Each row was made from one path, in order. Every step used is in the known rows, and no mark comes twice. Write each row's path.
Known rows
vemo-sufo: [ 1.36 -1.72  1.60 -2.83 -0.01  4.31  3.07  2.50 -2.51  0.98 -3.24  2.56
 -0.68 -1.23  1.04  0.67  0.69  2.85 -3.98  1.74 -1.49 -3.00  2.78]
pina-bizi-detuti-vuza-bibug-petap-mizef: [-1.33 -1.86 -2.54 -0.56 -1.61  8.11  0.46  0.31 -3.47 -3.02 -2.10  2.29
 -1.55 -1.35  0.63  0.07  0.97  2.99 -0.35  1.61  2.36 -1.41  3.89]
tetu-vemo-sufo-pina-bizi: [ 1.76 -2.18  0.89 -1.63 -0.55  4.75  2.34  2.80 -1.45  0.37 -4.11  4.94
  2.68 -1.02  1.79 -2.34  0.99  3.48 -3.64  2.77  1.41 -3.16  3.53]
mizef-sufo-pina: [ 1.38 -2.25  0.42 -1.86  2.73  4.98  3.17  3.46 -2.16  2.39 -2.38  3.77
 -0.68 -1.31  3.53  0.46  3.77  4.67 -1.90  0.84 -0.38 -4.87  4.12]
mizef-sufo-pina-bizi-detuti-vuza-bibug-petap: [ 0.01 -2.00 -1.23  0.08  0.65  6.20  2.37  1.87 -2.90 -0.11 -3.31  4.96
 -0.92 -1.46  3.19 -0.81  4.17  5.52 -0.42  0.85  2.67 -3.55  4.85]
vemo-sufo-pina-bizi-detuti: [ 1.04 -1.91  0.78 -0.40 -0.32  6.52  2.20  2.55 -2.58 -0.13 -4.72  4.52
  1.13 -1.26  1.87 -0.43  2.16  4.21 -4.17  1.78  1.94 -4.57  4.12]
vuza-detuti-bizi: [ 1.13 -2.66 -0.40  0.29  0.38  6.32  0.14  2.37 -2.25  1.27 -1.33  3.09
 -0.90 -2.40  0.34  1.26 -1.47  3.44 -0.04  2.21 -1.12 -2.81  2.79]
bizi-detuti-vuza-mizef-sufo-pina: [ 0.84 -1.65  0.49  0.89 -0.01  6.25  2.75  1.66 -2.59  0.40 -2.12  4.73
 -1.32 -3.80  2.76 -0.20  1.52  6.18 -1.45  1.43  0.83 -3.95  5.82]
bizi-detuti: [ 0.11 -2.02  0.58  0.07  0.67  7.14  1.59  2.40 -2.00 -1.76 -2.25  2.60
 -1.27 -1.49  0.80  1.70  0.26  2.11 -2.34  1.92 -0.80 -2.02  3.65]
mizef-sufo: [ 0.63 -1.85  0.78 -3.31  2.09  4.75  3.38  2.76 -2.80  1.22 -1.39  2.53
 -1.54 -1.41  2.70  1.02  2.88  3.22 -1.72  0.80 -2.27 -3.34  3.41]
petap-bibug-vuza-detuti-bizi-pina: [-0.71 -1.81 -2.42 -0.39  1.13  6.32  0.85  2.43 -2.48  1.21 -3.13  1.26
 -2.55 -0.68 -0.27  1.53 -1.71  5.64  1.04  1.01  0.88  0.92  3.22]
mizef-sufo-pina-bizi-detuti: [ 0.27 -2.04 -0.02 -0.79  1.69  6.99  2.46  2.76 -2.86  0.10 -2.88  4.53
  0.23 -1.39  3.50 -0.06  4.38  4.47 -1.89  0.87  1.18 -4.88  4.71]
vemo-sufo-pina: [ 2.07 -2.14  1.21 -1.48  0.65  4.59  2.90  3.25 -1.83  2.14 -4.25  3.85
  0.16 -1.19  1.81  0.22  1.56  4.34 -4.15  1.83  0.48 -4.57  3.63]
bizi-pina-sufo: [ 0.47 -1.00 -0.07  0.54  0.87  4.95  1.84  1.96 -3.33 -1.00 -2.70  0.77
  0.48 -0.85  0.81  1.43  1.08  3.35 -1.03 -0.17 -0.81 -3.51  2.85]
sufo-pina-bizi-detuti-vuza-bibug: [ 0.40 -2.47 -1.04  1.42 -0.35  7.96  0.21  2.28 -2.52 -0.75 -2.06  5.50
  0.88 -2.07  1.37 -0.85  1.93  4.49 -0.91  2.14  3.48 -3.99  4.62]
sufo-pina-bizi-detuti: [ 0.54 -2.55 -0.57  0.99  1.01  8.34  0.23  2.62 -2.39 -0.57 -2.72  4.32
  1.17 -1.06  1.28 -0.36  2.29  3.10 -2.19  1.79  2.27 -4.18  4.27]
bibug-vuza-detuti: [-0.46 -3.39  0.39 -0.86  1.27  5.24  1.96  1.72 -3.56  1.63 -1.38  4.11
 -2.56 -1.04 -1.01  1.47 -1.08  5.66  0.10  1.05 -1.29  1.09  3.55]
detuti-vuza: [ 0.71 -3.16  0.33 -2.28  0.04  5.82  1.03  1.63 -2.96  1.28  0.92  3.03
 -0.07 -1.87  0.32  0.02  0.14  3.07 -0.99  3.31 -1.63 -2.71  3.73]
pina-bizi-detuti-vuza-mizef: [-0.43 -1.79 -0.25 -0.10 -1.29  8.14  0.33  0.42 -3.92 -1.80 -0.78  3.72
 -0.06 -2.94  0.47 -1.21  1.06  2.98 -1.28  1.78  0.78 -2.59  4.50]
detuti-bizi-pina-sufo: [ 1.27 -1.30 -0.82  0.91  0.02  6.38 -0.19  1.66 -3.08 -0.44 -1.67  0.69
  0.19 -1.51  1.29  0.17  0.56  3.25 -0.14  1.72 -0.62 -3.99  2.85]
bizi-detuti-vuza-bibug-petap-mizef-sufo: [-0.65 -1.55 -1.65 -0.47 -0.83  6.10  2.86  1.20 -2.46 -1.81 -2.65  2.59
 -3.31 -2.12  2.42  1.61  0.90  5.08 -0.26  1.33  1.35 -1.69  4.61]
petap-bibug-vuza: [-1.21 -2.40 -1.37 -3.76  1.83  5.69  1.66  2.64 -2.85  1.17 -2.06  1.37
 -3.05  0.16 -0.54  1.08 -0.72  4.21 -0.60  1.36 -0.12  1.29  3.11]

Which path is each row?
[ 0.23 -0.82 -2.67 -2.44  0.82  3.76  3.04  2.00 -1.90 -0.03 -3.66  0.58
 -5.32 -0.87  1.69  1.73  1.19  3.61  0.02 -0.60  0.79 -0.72  2.36]	vuza-bibug-petap-mizef-sufo
[ 0.90 -2.20 -0.56  1.29  0.05  7.77  0.44  1.66 -2.90  0.26 -2.11  4.95
  0.63 -2.69  1.43 -1.51  1.92  4.76 -1.64  1.65  2.70 -4.43  5.16]	sufo-pina-bizi-detuti-vuza-mizef
[ 2.28 -1.15 -1.09  1.41  0.57  7.12 -0.65  2.04 -1.78  0.65 -1.59  0.09
 -0.44 -1.57  1.21  0.29  0.53  2.02 -0.32  2.21 -0.72 -2.99  2.56]	detuti-bizi-pina
[-0.59 -1.53 -0.08 -0.64 -0.92  7.75  1.39  0.47 -4.22 -1.58 -1.08  4.08
 -0.29 -3.14  1.68 -1.17  2.37  3.89 -1.20  1.32  0.73 -3.10  4.94]	pina-bizi-detuti-vuza-mizef-sufo
[-1.54 -1.92 -2.14 -0.82  0.73  5.76  1.21  2.07 -3.55  0.38 -3.30  1.67
 -2.01 -0.63 -0.23  1.38 -1.67  6.62  1.19  0.65  1.03  0.15  3.48]	petap-bibug-vuza-detuti-bizi-pina-sufo
[-0.25 -2.08 -0.79  1.02 -0.99  6.36  1.47  1.24 -2.24 -1.97 -2.21  3.51
 -2.39 -2.00  0.39  0.68 -0.17  3.72 -0.41  2.21  1.04 -0.63  4.02]	bizi-detuti-vuza-bibug-petap
[ 1.15 -2.39  0.89 -0.55 -1.69  5.74  2.30  2.18 -1.71 -0.74 -3.85  5.96
  3.17 -1.72  2.11 -2.56  0.80  4.59 -3.37  3.67  2.22 -3.29  4.65]	tetu-vemo-sufo-pina-bizi-detuti-vuza
[ 0.13 -1.09 -3.30 -1.62  0.79  4.82  2.21  1.99 -2.19 -0.06 -4.12  1.64
 -3.93 -0.74  2.02  0.71  2.36  4.16  0.09 -0.62  2.75 -1.84  2.86]	vuza-bibug-petap-mizef-sufo-pina-bizi
[-0.84 -2.08 -0.72  0.05 -1.64  8.31  0.12  0.96 -3.58 -2.83 -0.80  4.21
  0.18 -2.24  0.39 -0.54  1.11  2.81 -0.62  2.32  1.59 -2.04  4.00]	pina-bizi-detuti-vuza-bibug
[ 1.61 -1.70 -0.95  2.50  0.41  6.46  0.12  2.29 -1.84  0.93 -2.35  1.93
 -0.32 -2.39  0.59  1.67 -1.04  3.68  0.42  1.36 -0.41 -2.81  2.77]	vuza-detuti-bizi-pina
[-0.75 -2.19 -3.12 -1.79  1.03  6.64  2.28  0.88 -2.74 -0.38 -3.91  0.93
 -2.58 -0.02  2.61  0.54  2.79  4.41 -1.00  0.78  1.86 -2.64  4.47]	bibug-petap-mizef-sufo-pina-bizi-detuti-vuza
[-0.02 -2.16 -2.86 -1.74 -0.46  5.37  1.74  1.13 -3.03  0.62 -1.77  3.13
 -2.12 -1.60  2.06 -0.45  2.14  5.49  0.62  1.30  2.51 -2.66  4.15]	detuti-vuza-bibug-petap-mizef-sufo-pina-bizi
[-0.29 -1.52 -2.42 -2.40 -0.14  6.73  2.97  2.09 -2.86 -0.36 -2.25  2.67
 -1.68 -2.19  4.27  1.37  2.88  6.39 -0.62  0.62  2.65 -5.15  5.08]	petap-mizef-sufo-pina-bizi-detuti-vuza-bibug
[ 1.61 -1.85  1.59 -2.69 -0.55  3.65  3.17  2.74 -1.31  0.25 -3.54  3.66
  1.23 -1.27  1.39 -1.24 -0.24  2.65 -3.74  2.82 -0.87 -1.81  2.90]	tetu-vemo-sufo
[-0.27 -0.91 -3.22 -0.40  0.39  5.67  2.42  1.90 -2.00 -1.35 -4.76  1.98
 -4.01 -0.94  2.30  0.97  2.22  4.47 -0.13 -0.56  3.35 -1.67  3.45]	vuza-bibug-petap-mizef-sufo-pina-bizi-detuti
[ 0.42 -2.98 -0.60  0.93  0.22  8.44  0.04  2.11 -2.73 -0.35 -1.83  4.93
  1.68 -1.53  1.35 -0.91  2.19  3.88 -1.65  2.66  2.53 -4.47  4.80]	sufo-pina-bizi-detuti-vuza
[-1.54 -1.65 -2.38 -1.17 -1.15  7.70  1.52  0.38 -3.69 -2.77 -2.35  2.62
 -1.69 -1.55  1.90  0.11  2.22  3.85 -0.23  1.14  2.23 -1.94  4.24]	pina-bizi-detuti-vuza-bibug-petap-mizef-sufo
[-0.63 -1.43 -1.30 -3.22  1.53  4.83  2.13  2.13 -2.95  2.00 -2.53  1.40
 -4.35 -1.41 -0.44  0.20 -1.02  5.32 -0.52  0.20  0.07  1.27  3.55]	petap-bibug-vuza-mizef
[-0.03 -2.29 -2.87  0.81 -0.27  7.73  0.51  1.65 -2.36 -0.95 -3.36  3.47
 -0.76 -1.18  1.60 -0.27  1.83  4.71 -0.72  1.45  4.28 -3.27  4.53]	sufo-pina-bizi-detuti-vuza-bibug-petap-mizef
[ 2.24 -2.21  1.31 -1.58 -0.04  3.83  3.02  3.30 -0.86  1.12 -4.25  4.69
  1.94 -1.19  1.98 -1.64  0.42  3.92 -3.84  2.79  0.70 -3.03  3.49]	tetu-vemo-sufo-pina
[-0.05 -1.68  0.25 -0.36  1.15  5.78  2.95  0.94 -4.24  1.28 -2.73  4.79
 -3.28 -2.46  1.67 -1.21  2.41  7.48 -0.59 -0.43  0.97 -0.63  5.49]	bibug-vuza-mizef-sufo-pina-bizi-detuti
